Every row comes from one small tree of marks. The marks that hang from a mark follow it in brackets, in the order of their numbers. Every link used is in the known rows. Which tree was each row made from?
Known rows
Z637[Z148[Z988] Z404[Z478]]: [ 67 -16  -2 -14 -33   9  29 -13  24   2  -9 -22 -36 -22  -7  10  -8  27
  19  69 -17  24  40 -44 -25  41  26  -4 -15  61   3]
Z687[Z151 Z253 Z404]: [ 15 -21 -23  34 -15   3 -77 -81 -24  35   0   2 -20  13 -13  18 -28  21
  16  14  -4  31 -21 -57  42  25  -1  16 -29  13 -13]
Z808[Z151[Z988]]: [-10  -4 -16  14  27  36 -46   3  -2  21   3   0  23  22   3  26 -22   0
  21  20 -23  -8   3 -37  12   8  -3  14 -16 -12  23]
Z168[Z151[Z866 Z943]]: [-38   5 -22   6   1  -5  10 -38  -2   4   0 -10  16  24 -26  -9   6 -52
 -37  -3 -31   6 -35  -9   0   5   0  33  -3 -44  -8]
Z808[Z151[Z73 Z478[Z945] Z988]]: [-29   8 -26  16  56  49 -58 -28  34  38  42   0  -9  19  11  26 -14 -31
  17  89 -40 -10 -12 -37   9  30 -14  37 -10  12  47]
Z168[Z151[Z988]]: [-26   2 -16  -4  32   7 -10 -17   0   7  10  10  30   2   1  23   7 -31
  -9  -4 -18   9 -30  -9   1  11  -4  12   4 -13  -5]
Z687[Z151[Z73 Z866] Z404]: [  4   3  14  15   2   2 -42 -64 -22 -13  24 -14 -35  38  -9   9 -16 -27
  19  51  -7  42   1 -52  50  32 -20  50 -28   2  34]
Z151[Z808]: [  2  -7   2   2  35 -15 -14  14   2 -10   3   1   8  18   2  -7 -22 -25
 -20  32  -3  14 -15 -12  -4  26 -20   2 -24  -3  -1]
Z945[Z478]: [  3  -9   9  -2  -7  10   5  -7 -18  -7  -4   3  14  21 -41  10  -6 -25
 -28  -3  -5   1   4 -21  15  35 -14  -1 -12   3  -9]
Z404[Z478[Z945]]: [ -9  -1 -27  20   5  27 -30  21  32  15  21 -18 -25 -13  23 -10   0 -23
  -9  23 -11 -41  11  15  10  21  -7  22  -9  24  23]
Z302[Z151[Z943]]: [-20  34 -35 -10  -9 -18 -28 -14  14 -15  26   0  25 -22 -22 -15  11  -5
  14   8 -32  14 -13 -29  -2   5   7 -26 -20 -16 -11]
Z808[Z151[Z478 Z687 Z866 Z943]]: [-60  -6 -35  -5  34   2 -38 -49  14  48  -4  20  -4  59 -44 -31 -14 -33
 -20  55 -53  -5 -13 -57   0  12 -17  54 -21 -14  22]
Z168[Z151[Z73 Z687[Z253] Z866]]: [ -50  -19   10   29   25   -4  -10 -110   16   20   14  -18   14   29
  -14  -12   16  -32  -36   29  -33   41  -45  -15   16   43  -23   42
   25    2    4]
Z302[Z151]: [ -8  27 -13  -6 -13 -11 -18  -5  15 -10  16 -16  23 -26 -15 -13  15  -1
  26 -13  -7  20   3 -16 -19   7   3 -27 -16   1  -7]
Z302[Z151[Z73]]: [ -9  32   6   3   1  -2 -27 -24  25 -22  42 -24  11 -27  -5  -3  18  -5
  31  22 -20  36  -2 -24  -1  25  -4 -24  -2   9  15]
Z637[Z148 Z404[Z478]]: [ 57  -9 -21  -1 -18  13  20   0  -7   5   4 -25 -43 -28 -23 -10  -4  42
  11  69  -2  19  20 -34 -24  49  -4  13   1  45  14]
Z302[Z151[Z168 Z478 Z687]]: [-51  32 -38 -34  45 -60 -42 -29  30  35  24  49   9  23 -36 -40  23 -22
  -6  48 -26  17 -15 -34 -28  25 -37  -7 -20  22  -4]
Z168[Z151[Z687[Z404] Z866]]: [-42  -9 -14  -3  10 -22  10 -69   0  15 -12   0   6  45 -21  -3  14 -46
 -16 -13  -8  20 -35 -16  -5  27  -5  61   2 -16  -4]
Z148[Z988]: [ 16  -6  21 -15 -20  -4  12 -15  38  -1 -13   0   9  11  17  26  -6 -17
  12   2 -23   4  23 -10  -7  -9  38 -22 -18  21 -16]
Z148[Z637 Z988]: [ -2 -12  22 -21 -23 -32  -8 -34  49  -4 -33  27   2 -14  18  15 -13 -28
   9  16 -27   2  37  -8   6  -4  44  -3 -32  43 -59]
Z808[Z151[Z478 Z866]]: [-25  -1 -14   7  11  28 -33 -16   4  48 -11 -19  -7  44 -31 -17 -15 -29
  -3  21 -16  -8  10 -35 -22   5 -17  42 -24 -16  30]
Z687[Z404]: [ 10  10 -26  -2 -12  -7 -12 -16 -16   5   1   3 -15  24   0  25  -9  -6
  26  -2  12   2 -10 -18   7  18   6  28  -9  -9   4]
Z151[Z168 Z687 Z988]: [-47   3 -31 -21  92 -52 -35 -21   2  19  25  73  32  67   4  -9   3 -14
 -29  84 -28   3 -27 -17  34  29 -55  18 -12  15   2]
Z302[Z151[Z168 Z943]]: [-30  41 -48  -9  11 -41 -37  -7  12  -2  32  24  27  10 -31 -20  11 -14
  -3  33 -36   8 -20 -29  -5  11 -15 -25 -27 -20 -10]
Z168[Z151[Z687[Z253] Z808 Z988]]: [-47 -22 -22   8  74 -17 -40 -64   9  25   9  24  46  31  -1   2 -10 -33
 -41  41 -35  32 -66 -30  13  50 -28  20  -5   5 -22]
Z637[Z148[Z988] Z404[Z478[Z945]]]: [ 65 -19 -15  -4 -37  20  41 -19  52   3   0 -30 -43 -32   2  14  -2  16
  21  82 -16   5  35 -28 -30  41  34   5 -18  63   1]
Z687[Z253 Z404]: [  9  -4 -40  30 -16   3 -46 -67 -17  40   2 -13  -2  27  -2  17 -23  17
  14   4   6   9 -32 -26  21  33  -5  20  -5  -3 -11]
Z148[Z637[Z404[Z478[Z945]]] Z988]: [ 24 -15   2   2 -15  -6   4 -29  60   5 -11  -2 -25 -38  34   8  -3 -19
   4  75 -22  -9  48 -12  -8  29  51  16 -43  46 -60]
Z302[Z151[Z687[Z404] Z988]]: [-29  27 -39 -23  33 -34 -45 -41   9  -4  31  20  38   9  -5   1   7 -10
  39  27 -21  30 -15 -40  12  37 -14   4 -24  13  -3]
Z687[Z404[Z478]]: [  2  11 -37   6  -3   5 -46   7 -14  18  10  -3 -28  24  11  13 -17 -16
  18   3   6 -14   4 -20  19  31  -6  36 -15   7  23]
Z168[Z151[Z866]]: [-26  -2   3   7  -3   3  18 -32  -4   7 -10 -25  13  17 -20  -9  14 -44
 -26 -25  -6   9 -21   2 -19   9  -5  33   1 -28  -5]
Z687[Z151 Z253 Z404[Z478]]: [   9  -18  -34   40   -6   19 -113  -56  -24   46    7   -7  -32   11
   -4    6  -32   11   10   20  -11   15   -6  -61   53   39  -16   22
  -31   31    6]
Z148[Z637[Z404[Z478]] Z988]: [ 23 -15  13  -6 -14 -14  -5 -24  39   4 -19   5 -21 -28  27   6  -6 -11
   3  65 -24   3  52 -25  -5  31  45  11 -38  47 -62]
Z687[Z151[Z73 Z808 Z866] Z253]: [ -2 -26  25  48  35   8 -73 -86  -9   5  25 -31  -1  31 -11 -27 -35 -15
 -33  85 -30  63 -24 -50  51  48 -51  15 -31  14  10]
Z148[Z637[Z404]]: [ 17  -6   3   3   0 -20  10 -28   0  -1 -12   9 -20 -40   1 -13   3  14
  -4  58   4  10  18 -11 -11  25  20  23 -15  11 -61]
Z168[Z151[Z687[Z253] Z808 Z943]]: [-50 -23 -32  13  45 -29 -33 -73  18  21   1  30  24  23 -20  -7 -11 -33
 -53  31 -49  27 -78 -37   9  39  -5  16  -1 -10 -29]

Which tree is each row?
[ -3 -17  25   7  28  -7 -32 -16 -15 -15   2  -9  -1  29 -17 -31 -26 -37
 -27  43 -12  36   1 -36  21  17 -34  18 -51  -2   3]
Z687[Z151[Z808 Z866]]
[-28  37 -46 -16  51 -23 -55   1   8 -24  44   9  56   8  -7 -17 -17 -31
   2  62 -45  27 -31 -44  13  32 -25 -21 -47 -19  -9]
Z302[Z151[Z808 Z943 Z988]]
[ -8  -6  15   9  45  -7 -58 -28   0 -29  37  23 -21   7  -6   2 -27 -27
 -20  91 -49  44 -25 -62  55  26 -17   4 -31   8  17]
Z687[Z151[Z73 Z808 Z943]]
[-25   8 -19   2  36 -26 -12 -12  -9 -18  12 -10  22  58 -19 -42 -32 -57
 -47  67 -30  11 -29 -20  19  27 -38  31 -44 -45   1]
Z151[Z808 Z866 Z943]
[-46  23 -26 -33  23 -37 -33 -34  33  22  18  24   8 -11 -29 -35  20 -16
  13  23 -27  27  -6 -32 -28  19 -15  -5 -12  29  -3]
Z302[Z151[Z478 Z687]]
[-47  -8   5  -1  91 -16 -31 -51  19  -9  35  26  30  28  14  16  -3 -55
 -30  70 -44  45 -55 -33  24  60 -32  28   5  13  11]
Z168[Z151[Z73 Z687 Z808 Z988]]
[ -2 -15   6  43  30  -4 -81 -77  -5  30  30  18 -14  20 -11   0 -12  18
 -24  77 -31  38 -25 -49  54  29 -39  -6 -11  28   6]
Z687[Z151[Z73 Z168] Z253]
[ 54 -12 -31   5 -21  24  30  -8  21   5  11 -30 -49 -39 -13  -9   4  31
  10  79   1   3  16 -17 -24  50   4  22  -2  46  13]
Z637[Z148 Z404[Z478[Z945]]]
[-53 -18 -34  11  17 -20 -20 -82  14  30  -4  28  16   6 -24  -1  10 -14
 -39   6 -48  14 -63 -30  12  18   9  17  19  -5 -27]
Z168[Z151[Z687[Z253] Z943]]
[-37   5 -37   3  12  20 -39 -22   2  44  -2  -4  -3  49 -39 -22 -20 -35
 -13  40 -40 -14  -7 -46  -7   3 -13  45 -26 -35  27]
Z808[Z151[Z478 Z866 Z943]]
[-41  28 -55 -15   8 -32 -57 -34  17   0  28  20   6   6 -20 -15   5 -15
  20  22 -42  15 -17 -49  15  36  -2   9 -23   7   2]
Z302[Z151[Z687[Z404[Z478]] Z943]]
[-30  42 -47 -15  23 -15 -46 -10   7 -16  43   8  49 -10 -11  -8   2 -12
  17  37 -42  18 -18 -35  14  14 -10 -24 -29 -14  -7]
Z302[Z151[Z943 Z988]]
[-20  37 -13   1  33 -20 -48 -21  23 -37  52  -6  20  -3 -10 -12  -7 -31
   6  68 -44  42 -29 -46  13  41 -15 -20 -24 -10   8]
Z302[Z151[Z73 Z808 Z943]]
[-35   5   6  10  72   1 -21 -38  -2 -14  36 -20  36  43   7   1 -10 -75
 -32  65 -31  37 -42 -19  20  55 -47  40 -13 -22  20]
Z168[Z151[Z73 Z808 Z866 Z988]]
[ 72 -17   5 -22 -42  -4  64 -37  25  -8 -16 -13 -22 -21 -14  22  -1  35
  23  65 -11  38  25 -39 -37  27  39 -11 -11  45 -20]
Z637[Z148[Z988] Z404]
[-10  12 -31  -3  45 -25 -62 -37 -41  11  22  29   2  78 -11  -1 -23 -35
  -2  68  -8  18  -9 -52  50  28 -49  49 -61 -12  15]
Z687[Z151[Z168 Z866 Z988] Z404]
[-43 -11 -13 -36  82 -44 -30 -25  22  33   8  51 -11  39 -12 -37 -15 -43
 -35  78 -25  23 -29 -33 -14  41 -39  27 -19  30   0]
Z151[Z478 Z687 Z808]
[-29  31 -19 -20  31 -27 -35 -13  14   9  21 -22  22  23 -32 -58  -7 -57
  -7  42 -14  32  -6 -29 -36  36 -45   4 -50 -10   4]
Z302[Z151[Z478 Z808 Z866]]
[-30  35 -37 -28  66 -24 -62   5  14  10  43  11  38   8 -11 -26 -14 -44
   9  65 -27  29 -16 -40 -18  41 -42 -12 -45   8   0]
Z302[Z151[Z478 Z808 Z988]]
[-56 -21 -39   8  27  -6 -16 -90  47  65   2  22  -6  -1 -17  -8  18 -36
 -36  20 -29   2 -57 -10 -24  25   0  35  15  21 -19]
Z168[Z151[Z478[Z945] Z687[Z253]]]
[-31  25 -38 -17  49 -69 -49 -24  18   1  22  37  20  49 -21 -17   0 -30
   1  48 -16  29 -33 -47  -9  55 -33   4 -44   2  -8]
Z302[Z151[Z168 Z687[Z404] Z808]]
[-47  -4   2  -3  61  -6 -19 -61  17   0  32  27  20  11   9  24  16 -36
 -11  46 -40  33 -41 -22  25  38 -17  29  24  14  13]
Z168[Z151[Z73 Z687 Z988]]
[-27  13   1  14  54 -14 -24 -37  -1 -36  44 -19   7  59  -2 -32 -28 -61
 -43 111 -48  32 -33 -28  43  48 -46  33 -24 -33  28]
Z151[Z73 Z808 Z866 Z943]
[-29  42 -39 -29  37 -11 -54  -7  11  20  40  10  31 -11 -13 -21   6 -23
  23  39 -23  20  -4 -30 -18  20 -27 -13 -28  11   2]
Z302[Z151[Z478 Z988]]
[ -2   4 -31  -2  -6 -13 -51 -39 -22  -3   9  32 -29  15 -18  21 -23 -12
  16  28 -24  20 -18 -63  45   9  12  25 -34  -8  -1]
Z687[Z151[Z943] Z404]
[-10   9   7   3  93  -2 -46  -8   1 -27  56   7  24  31  31  11 -29 -37
 -10 111 -30  35 -27 -26  44  58 -50  10 -14  10  30]
Z151[Z73 Z808 Z988]
[-38  38 -34 -25  65 -24 -55 -11   9   9  40 -12  46  34 -19 -52 -13 -63
  -6  73 -25  33 -11 -32 -18  44 -61   9 -59  -7  10]
Z302[Z151[Z478 Z808 Z866 Z988]]
[-39  29 -10  -8  64 -29 -28 -37   2  36  46  15 -22  78 -21 -43   5 -56
 -42 115 -22  11 -11 -16   5  37 -76  46 -11  -4  43]
Z151[Z73 Z168 Z478 Z866]
[-43 -18 -29 -10  41 -23 -43 -78  19  69   2  38  -7  22 -20 -33   1   0
 -29  52 -27  15 -30 -26  -2  24 -30  18   9  40 -11]
Z151[Z478 Z687[Z253]]
[-45  16 -50   2  37  -2 -49 -16  -2  59   4  23  -4  82 -43 -25 -18 -41
 -31  64 -43 -23 -13 -50  -7  10 -35  44 -36 -37  26]
Z808[Z151[Z168 Z478 Z866 Z943]]
[  -9   11  -46    0   54  -13 -106    3  -33   26   32   45  -18   53
    7   17  -28  -24    7   66  -17    1    3  -61   61   36  -46   35
  -53   21   31]
Z687[Z151[Z168 Z988] Z404[Z478]]
[-10   1   0  26  41  44 -53 -16   5   6  27  -8  13  21  12  38 -20  -6
  23  52 -32   8  -2 -44  29  25 -11  18  -2  -1  45]
Z808[Z151[Z73 Z988]]
[ 28 -12  21 -12 -20 -25  23 -43  38  -2 -25  10 -11 -31  20  14  -2  -3
   8  61 -17  15  41 -24 -16  17  55   4 -35  33 -78]
Z148[Z637[Z404] Z988]
[-13  -2  22  -9  33   5 -53 -36   5  14  30  23 -43  -9 -11  -3  -4 -20
   0  68 -28  37   1 -50  24  11 -20  10 -11  37  27]
Z687[Z151[Z73 Z478]]
[-10  -5  11   0  32   5 -39 -27 -25  -5  14  -1  16  23  -6 -18 -14 -23
  -9  45 -19  29  12 -30  42   6 -38  22 -44   3  12]
Z687[Z151[Z866 Z988]]
[-13 -16   9  41  39  20 -80 -95 -20  13  41 -23  18  25   0 -14 -24  -3
 -15  90 -36  54 -14 -48  73  35 -55  17 -21  20  16]
Z687[Z151[Z73 Z866 Z988] Z253]
[ 11  -5  -5   9   7 -10 -18  -9   0   4  -4   4 -31 -40   9 -20   0   7
  -6  61  -1  -1  31 -12  -3  37   9  29 -18  22 -47]
Z148[Z637[Z404[Z478]]]
[   7  -20  -45   51  -11   30 -100  -67    3   47   16  -12  -40    2
    5    8  -27    1   11   34  -12   -1  -14  -47   50   39   -8   33
  -33   32    6]
Z687[Z151 Z253 Z404[Z478[Z945]]]
[-40   9 -17 -26  56 -28 -38 -77  18  31  34  42 -44  38  -4   2   2 -30
  10  87 -28  30 -27 -45  19  51 -25  55  17  40  33]
Z151[Z73 Z478 Z687[Z404]]
[-10 -13  13   0  61  -7 -50 -15 -23 -15  16   2  23  40  -4 -27 -32 -44
 -21  71 -21  36  -3 -42  41  26 -52  21 -63  -2  10]
Z687[Z151[Z808 Z866 Z988]]
[-33  15  -5   4  33  15  -5 -57  39  22  48 -27 -29  26  -2 -34   8 -63
 -20  97 -20   3  -9   7  -1  34 -39  58  -5   6  42]
Z151[Z73 Z478[Z945] Z866]
